Each row comes from the steps of one path. Every step used is in the known rows, and no mark comes twice. Write the path behind each row, first mark first.
(in the rows, 128 means zero)
Known rows:
kope-ponuso: [119 107  30 122 125 138 137 118 136 142 124 149 116 117 117 127 121 131
 102 143 102 124 161 131 133 124 119 138 140 115 156 124 125 124 124 145
 131 133 123 132 107 133 136 123 124  81 180 178 168 152 131 138 117 126]
finuz-movig-duro-roki: [120 159  65 138 136 124 122 132 130 125 136 130 144 133 134 111 118 139
 131 172  73 132 126 151 156 128 122 118 150 158 102 149 106 138 133 145
 117 131 133 137 197 129 137 130 181 119  90 138 101 125 122 136 140 124]
borebot-movig-finuz-vubo: [122 126  85 113 114 147 108 146 120 112 121 144 127 137 120 110 147 142
 104 107 149 126 161 167 124 127  95 140 118 135 132 121 134 119 139 101
 147 106 115 138 123 125  90 129  84 121 124 138 157  58 137 134 108 120]
duro-movig-finuz-vubo-roki: [122 130 203 121 127 141  94 102 116 124 112 135 133 149 110 128 119 141
 151 121 171 128 143 157  97 141 115 123  89 139 127 147 149  94 122 133
 141 101 133 136 129  93  98 127 109 153 115 158 159  85 143 125 100 119]
finuz-movig-borebot: [121 148  79 131 137 122 119 116 156 122 118 127 156 133 141 116 127 123
 110 145  70 101 141 138 127 120 125 122 139 141 123 131 122 157 134 137
 126 129 123 157 140  93 138 128 135 149 117 115 143 115 130 102 130 123]
zusus-finuz-movig-duro: [125 160  97 133 128 150  79 209 135 132 130 101 155 123 144 123 140 105
 145 160  73 137 106 157 132 140  94 121 165 133 103 140 132 137 125 133
 124 152 115 125 149  92 142 119 145 156 129 128  83 130 137 139 138 140]
movig-duro-roki-vubo: [135 140  59 143 116 114 140 121 132 137 143 139 131 116 126 121 141 149
 142 129 119 137 140 109 136 118 136 141 122 160 104 114 111 119 126 105
 147 134 144 118 229 178 133 146 171 124  95 137 113  77 134 150 150 109]
zusus-finuz-movig-borebot: [125 144  89 128 137 144  75 194 153 142 123  92 157 129 154 122 139 111
 103 142  80 110 115 145 129 127 116 117 149 143 103 139 149 158 130 124
 115 141 126 135 129  89 137 121 141 170  96 117 124 119 140 108 139 144]
kope-ponuso-roki: [115 110  95 127 134 138 129 115 137 144 127 139 110 124 105 127 117 142
 121 136 122 134 172 129 144 127 131 120 147 115 157 132 108 141 133 149
 122 120 129 131 119 107 156 124  72  83 166 153 148 193 105 130 128 132]
duro-roki: [134 143  41 125 127 135 133 120 119 137 127 149 120 132 123 121 122 148
  90 132 103 123 152 133 158 126 140 120 141 139 112 129 121 125 126 154
 119 111 142 136 160 169 122 131 160 110 114 173 155 111 122 127 130 128]
kope-ponuso-roki-duro-movig: [107  98 104 131 160 103 147 161 127 139 125 132 123 118 120 142 130 132
 156 132 108 129 143 117 143 126 129 123 136 111 167 156 113 120 134 146
 135 111 136 134  77  90 138 116  59  94 128 109 111 204  97 105 135 142]
zusus-finuz-vubo-duro: [141 124  91 109 112 133  59 163 124 120 131 110 117 152 129 118 125 119
 152 154 176 126 103 174 129 131  86 128 144 141 120 112 140 113 135 137
 120 135 116 112  81 144 116 122 140 152 166 139 129  80 143 149 141 122]
borebot-movig-finuz-zusus: [111 142 139 113 119 145  95 124 106 129 117 120 141 122 114 118 144 125
  93 101 118 131 185 122 133 129 111 118 120  96 135 119 133 154 141  95
 136 108 116 149 116 129 108 129 106  99  97 138 158 216 118 137 125 124]
movig-borebot: [129 144 101 134 134 135 131 116 154 129 125 111 130 128 141 128 135 127
  92 114 117 104 183 128 121 123 128 125 138 139 121 115 123 142 125 131
 143 123 129 142 148 127 129 129 136 140 152 124 156  92 136 124 133 130]
ponuso-roki-duro-movig-finuz: [116 137 178 130 150 117 147 185 110 124 125 116 142 116 121 143 142 116
 152  96 113 132 194 130 135 134 115 120 107 105 129 154 139 105 129 129
 154 118 118 123  97  87 130 117  66 144 110  87 107 157 106 108 126 152]
zusus-finuz: [138 137  95 120 119 163  87 203 127 152 124 111 133 120 136 131 133 112
  99 130 113 132 135 141 133 131 117 124 143 109 113 121 152 124 120 140
 117 139 115 124 120 126 122 126 126 149 155 154 138 113 135 133 129 144]
roki-vubo-duro-movig-finuz: [127 118 169 110 107 102 135  89 116 124 136 121 151 105 126 145 126 139
 164 147 124 120 159  94 117 129  98 149  77 131 139 113 152 100 127 105
 160 124 130 129 117 111 108 142 119 149 112 126 148 117 145 142 143 113]
vager-kope-ponuso-roki-duro-vubo: [109  71 186 133 158 122 208 211 132 134 123 148  83 126 114 133 130  93
 133 124 156 124 160 142 120 135 114 107 140 121 111 152 104 154 128 147
 127 156 123 116 106 135 160 121 109  88 157 121 141 139  86 116 133 152]
kope-ponuso-roki-vubo-finuz: [135 109 158 124 110 121 132  65 142 143 136 125 112 108 116 136 115 156
 114 130 138 138  98  97 150 124 192 144 128 113 167 116 121 135 133 118
 118 138 134 116 123 122 155 134  84  99 131 137 129 215 120 130 120 122]
zusus-finuz-vubo: [135 125  42 119 115 158  70 192 133 142 119 137 123 143 130 112 147 117
 114 133 144 131 101 186 129 131 106 135 152 136 111 132 146 106 136 128
 116 140 121 120 115 132 114 121 117 158 148 152 130  65 141 133 114 129]
vubo-roki-duro-movig-finuz: [122 130 223 127 146 124 136 136 100 123 129 122 132 118 123 149 119 123
 160  94 135 132 156 108  96 134 116 125  87 100 124 142 157 102 106 130
 146 122 125 122  87 115 115 119 137 146 121 118 131 136 136 111 107 147]
borebot-movig-duro-roki: [126 137  92 140 133 129 126 172 118 125 143 123 129 132 139 127 134 153
 113 116 126 127 140 120 153 120 139 124 146 170 121 124 106 141 120 115
 141  93 132 135 195 173 107 134 139  95  95 130 112  95 114 152 164 131]
vubo-duro-movig-finuz-zusus: [115 129 179 110 119 113  92  58 103 124 120  87 156 130 114 140 127 125
 147 156 120 129 175 120 146 139  66 110 115 104 127 129 150 133 136 125
 133 105 124 137  88 104 113 129 125 123 102 149 146 252 115 145 142 123]
vubo-roki-duro-movig-finuz-zusus: [115 141 232 125 143 124  96 107  94 125 116 100 138 130 106 137 128 113
 172  99 140 138 157 104 109 138 107 107  91  87 123 146 147 130 125 120
 136 118 119 129  72 121 129 118 138 133  89 121 137 240 123 112 115 134]
ponuso-roki: [130 140 128 126 128 145 124 122 135 136 121 132 121 119 116 129 118 129
 129 115 130 134 164 131 137 131 140 110 132 117 139 124 101 138 130 148
 122 116 123 134 133 102 145 131  80 129 162 124 134 145 107 128 129 129]
ponuso-kope: [121  54  78 122 128 142 134 110 135 134 118 143 116 106 131 125 121 123
 119 142 138 128 157 136 140 129  98 103 135 104 133 113 122 134 121 155
 141 134 116 145 120 134 132 130 143 143 179 130 172  54 104 143 137 128]
duro-vubo-finuz: [150 125 180 128 119 148 194  70 137 134 119 134 117 133 141 144 127 114
  57 141 141 130 101 127 134 132 160 147 146 116 118 124 151 103 115 146
 108 135 131 130 136 136 122 124 146 142 164 154 139 105 146 129 106 142]
zusus-finuz-movig: [127 146  62 118 126 151  77 206 130 141 121 135 147 122 140 119 126 107
 123 158  73 130  84 156 141 133 109 123 151 118 109 138 145 143 134 145
  94 146 116 143 120 100 128 122 127 157 116 149 127 123 141 118 117 138]
roki-duro-movig-borebot: [120 121 111 141 155 102 158 169 144 123 124 101 147 129 153 142 146 123
 129 106 109  97 153 109 120 117 119 132 126 131 139 143 139 123 120 125
 154 116 132 148 109 118 116 124 123 157 127  77 128  83 120  99 141 139]

Which path is each row?
[140 123  78 120 127 117 115  86 111 121 141 124 116 143 125 128  99 154
 119 148 137 123 154 126 154 128 109 121 136 141 100 113 120 128 127 153
 117 106 136 130 119 185 124 132 179 104 139 162 143 133 123 139 155 121]  vubo-duro-roki
[120 125 126 137 145 115 140 126 159 142 115 123 150 130 153 144 135 133
 104 132 100  92 160 114 126 127 140 126 129 141 138 139 137 133 118 133
 146  95 138 155 151  89 105 135 104 156 126 125 153  89 128 109 140 133]  duro-movig-borebot
[145 124 228 136 137 133 203 125 128 119 126 130 106 132 135 143 127  97
 106 107 158 139 101 122 132 126 175 130 140 111 131 135 124 119 124 141
 110 139 128 110  88 128 151 119 109 139 164  91 100 122 120 109 126 155]  ponuso-roki-duro-vubo-finuz
[140 137 159 123 120 140 183  62 139 127 114 159 139 139 140 128 115 105
  75 175  99 126  56 139 131 136 164 143 148 133 122 139 138 129 127 158
  89 146 129 141 121  99 131 125 155 147 135 144 131 114 151 113 100 136]  duro-vubo-finuz-movig
[148 129 161 130 131 134 206 113 123 120 128 135 115 127 143 141 133  96
  86 118 139 131  89 123 126 127 162 147 138  99 121 127 144  99 117 136
 112 154 127 113  78 154 129 116 168 144 166 109 118  91 140 118 104 147]  roki-duro-vubo-finuz
[109 140 129 117 128 132 106  92 111 146 109 116 156 123 111 135 145 120
 107 139  96 131 183 122 145 133 106 113 120  99 135 142 147 127 141 127
 144 105 127 145 122  88 116 130 103 127  87 155 160 228 119 129 116 127]  duro-movig-finuz-zusus
[124 163  33 138 124 104 123 130 137 129 137 150 149 116 136 104 132 149
 157 165  75 133  99 121 143 121 132 135 127 166 111 129 105 138 140 113
 130 144 137 127 221 140 140 144 168 130  73 134  95 100 134 133 141 103]  finuz-movig-duro-roki-vubo
[150 124 127 121  99 130 136  65 138 131 133 140 127 112 143 133 124 147
  99 126 131 130  88 109 131 118 186 156 124 104 130  91 143 116 123 117
 118 139 131 130 129 136 126 136 140 143 144 138 128 110 148 139 103 115]  roki-vubo-finuz
[142 143 116 122 101 125  98  27 129 140 122 125 135 119 130 123 126 136
 103 127 125 137  73 105 134 116 166 137 127  85 136  91 133 145 145 106
 108 137 129 130 121 143 135 137 139 132 119 145 129 209 133 141 107 103]  roki-vubo-finuz-zusus
[139 122 117 111 101 113 129  73 127 118 142 129 126 121 127 126 112 143
 165 148 139 124 126 109 114 118 107 146 102 121 136  81 116 120 134 125
 129 142 127 133 110 151 125 141 147 136 183 121 136 103 148 155 144  98]  roki-vubo-duro
[131 134 228 140 121 140 153  91 132 124 121 101 129 137 138 136 136 112
  91 129 156 138  86 107 136 134 157 129 150 131 138 127 123 149 131  98
 118 111 126 134 155 137 114 133 136 115 108 120  99 198 127 151 143 132]  borebot-movig-duro-vubo-finuz-zusus
[138 147 135 143 113 115 104  38 121 137 139 100 131 127 127 124 136 156
 112 132 132 144  88  95 162 127 179 135 131 135 116 111 125 142 143  90
 126 130 145 107 191 184 148 140 182 115  62 139  94 228 118 155 141 111]  movig-duro-roki-vubo-finuz-zusus
[117 109  84 127 145 117 147 159 124 131 134 126 107 116 111 128 126 121
 150 117 120 135 165 128 131 123 140 122 139  96 159 137 102 134 133 143
 138 141 119 114  66 130 166 113  97  78 161 108 120 200  99 113 127 142]  kope-ponuso-roki-duro
[123 103 127 116 114  96 116  73 134 128 144 128 112 115 106 129 106 145
 186 147 147 130 143  93 124 121 115 137 117 130 169  99  96 146 137 123
 132 134 134 111 111 131 159 138  92  86 170 133 135 192 123 148 151 111]  kope-ponuso-roki-vubo-duro
[117 111  85 122 119 118 140 112 143 145 129 148 118 102 106 124 124 142
 143 125 116 139 146 105 125 116 149 138 120 126 173 119 106 138 142 115
 135 137 143 117 138 114 158 141  79  93 147 150 142 163 120 126 126 113]  kope-ponuso-roki-vubo
[117 100 114 135 148 127 208 157 129 139 126 151 100 123 104 132 139  98
 144 121 131 134 151 121 122 128 127 126 131 124 155 156 109 120 128 143
 135 150 135 108 100 135 161 120 111  85 162 111 129 162 116 107 127 147]  kope-ponuso-roki-duro-vubo
[129 139  66 145 128 134 136 139 127 131 140 122 130 138 128 125 130 138
 114 122 113 130 170 136 158 129 126 126 145 157  95 129 109 116 123 138
 145 115 136 120 199 163 132 130 173 110 122 145 116 115 121 153 145 127]  movig-duro-roki
[112  71 128 124 128 122 134 168 145 148 124 148 100 108 111 128 119 144
 141 134 152 131 154 139 130 128 140 108 126 127 127 117 102 173 137 123
 126 144 133 128 155 117 155 142  75  91 144 153 154 163  93 134 132 115]  vager-kope-ponuso-roki-vubo
[125 137  73 141 120 118 134 153 126 128 147 145 132 120 138 120 133 163
 132 111 129 130 115  97 133 114 146 140 117 178 143 106 105 140 126  82
 148 105 140 129 225 181 104 146 130 109  79 115 110  66 133 145 157 112]  borebot-movig-duro-roki-vubo
[125 159 227 141 132 139 164 101 138 119 128 127 134 143 120 125 107  96
 165 141 133 137 101 124  79 144 130 121 132 160 105 150 106 138 115 149
 117 143 131 129 179 105 149 128 175 150 154 133 115 112 151 129 129 122]  finuz-movig-duro-vubo-roki
[141 121 221 141 119 146 194 127 138 116 137 112 124 130 150 146 132 115
  83 116 158 135  91 109 122 135 165 144 151 152 151 126 134 121 103 112
 127 119 129 123 175 137 106 134 136 124 142 114 102  79 139 150 135 142]  borebot-movig-duro-vubo-finuz
[135 133 173 128 148 129  73 206 114 133 123 129 121 153 136 131 132 119
 182 109 172 131  58 155  92 130 113 127 124 128 134 155 153 105 117 131
 112 127 134 122  70 120  94 111 122 174 103 116 104  69 135 104 120 138]  zusus-finuz-vubo-roki-duro-movig
[125 135 109 138 126 139 125 174 134 118 140 118 134 131 143 130 133 126
 124 110 130 129 146 125 130 125 119 130 146 135 136 113 107 130 114 109
 146 109 118 143 168 131 106 132 110 117 165 115 107  97 126 156 146 125]  borebot-movig-duro
[128  69 211 121 120 118 123 121 141 139 128 127  95 109 124 137 111 156
 106 133 165 131 111 126 142 132 173 117 128 115 128 109 126 164 134 122
 122 140 128 119 131 119 150 135  87  90 126 157 138 199  99 141 120 126]  vager-kope-ponuso-roki-vubo-finuz
[123 136 193 122 114 154  80 115 113 109 127 142 117 145 110 112 123 148
 142  87 193 130 148 152  80 128 117 122 101 138 137 116 138 128 121 103
 133  98 119 134 111 126  91 127 104 122 114 143 161  95 144 131 108 119]  borebot-movig-finuz-vubo-roki
[122 131 176 124 127 139 103 158 103  94 133 143 107 146 116 111 135 136
 166  64 194 133 139 145  81 120 114 135  94 121 141 122 135 116 122  96
 135 120 112 119  76 155  99 116 119 124 136  95 131  81 144 120 104 128]  borebot-movig-finuz-vubo-roki-duro
[139 149 136 133 107 114 117  82 146 113 141 131 151 116 145 122 122 137
 136 157 100 135  48 118 134 128 161 145 135 125 128 112 127 134 134 115
 129 159 123 128 168  93 139 132 156 154 117 107  78 135 147 147 119 107]  roki-vubo-finuz-movig-duro
[131 163  54 138 123 123  84 197 129 146 139 116 150 112 140 111 141 137
 152 161  80 133  82 132 149 129 123 132 136 184 101 139 129 138 138 103
 121 151 141 109 213 149 140 137 170 147  49 132  77 103 140 133 146 125]  zusus-finuz-movig-duro-roki-vubo
[124 120 137 109 104 124  89 118 113  91 138 123 123 143 119 115 129 143
 143 120 185 123 158 162 126 125  76 133 117 145 135 100 136 118 136 106
 142 104 110 132  84 139  86 128 108 120 129 124 141  82 140 151 139 112]  borebot-movig-finuz-vubo-duro
[139 139 155 129 134 121 198 104 125 112 120 158 131 136 145 128 126  92
 106 149 104 128  50 131 131 126 151 140 144 108 114 147 139 112 130 150
  97 161 125 128  70 125 135 116 170 143 140 107  99 110 146 102 103 139]  roki-duro-vubo-finuz-movig
[132 128  99 129 137 129 213 157 124 123 125 153 119 125 126 129 139  80
 123 118 119 126 140 123 108 122 111 144 127 112 126 134 124 106 122 142
 125 156 127 124 109 156 133 123 163 134 179 105 129  72 140 118 115 136]  roki-duro-vubo
[126 135 107 132 145 124 140 173 122 123 129 127 114 133 125 126 127 113
 146  92 129 138 166 135 127 120 130 116 139  96 129 127 102 126 131 147
 126 137 120 128  84 125 153 117  99 135 171  89 102 151 104 118 127 136]  ponuso-roki-duro
[134 109 109 112 122 120  62 157 124 129 123 121 139 153 142 135 128 128
 159 171 156 122  77 168 139 139  78 131 141 152 131 136 151 108 134 140
 120 115 131 127  86 105  88 123 113 165 122 144 118  68 138 134 147 126]  zusus-finuz-vubo-duro-movig
[124 125 218 144 164 102 137 138 136 118 125  96 135 139 144 150 122 132
 162  88 144 104 132  93  82 123 137 122 107 125 130 141 134 133 104 131
 140 107 138 139 109 116 118 121 145 159 113  91 129 106 131  94 139 136]  vubo-roki-duro-movig-borebot
[128 131 159 131 142 108 115 125 118 110 118 146 119 157 127 127 121 127
 181 110 173 129  74 153  85 130 130 124 112 122 150 151 126  95 121 144
 116 110 134 132  85 124 101 121 127 161 134 116 124  62 136 110 104 118]  finuz-vubo-roki-duro-movig
[127 141 167 123 129 141 106 131 104 103 133 122 106 143 102 110 134 119
 166  76 187 135 147 155  83 132  92 126  98 107  92 129 147  96 125 121
 146 152 114 110  71 152 133 112 156 137 146 105 135  94 145 124  95 128]  movig-finuz-vubo-roki-duro
[140 144 107 136 127  98 116  59 151 121 136 119 141 121 155 119 124 173
  84 153  91 106  66 105 154 116 195 137 115 172 111 121 141 158 138 110
 100 122 156 134 164 155 135 140 171 139  27 119 124 111 144  98 132 119]  duro-roki-vubo-finuz-movig-borebot
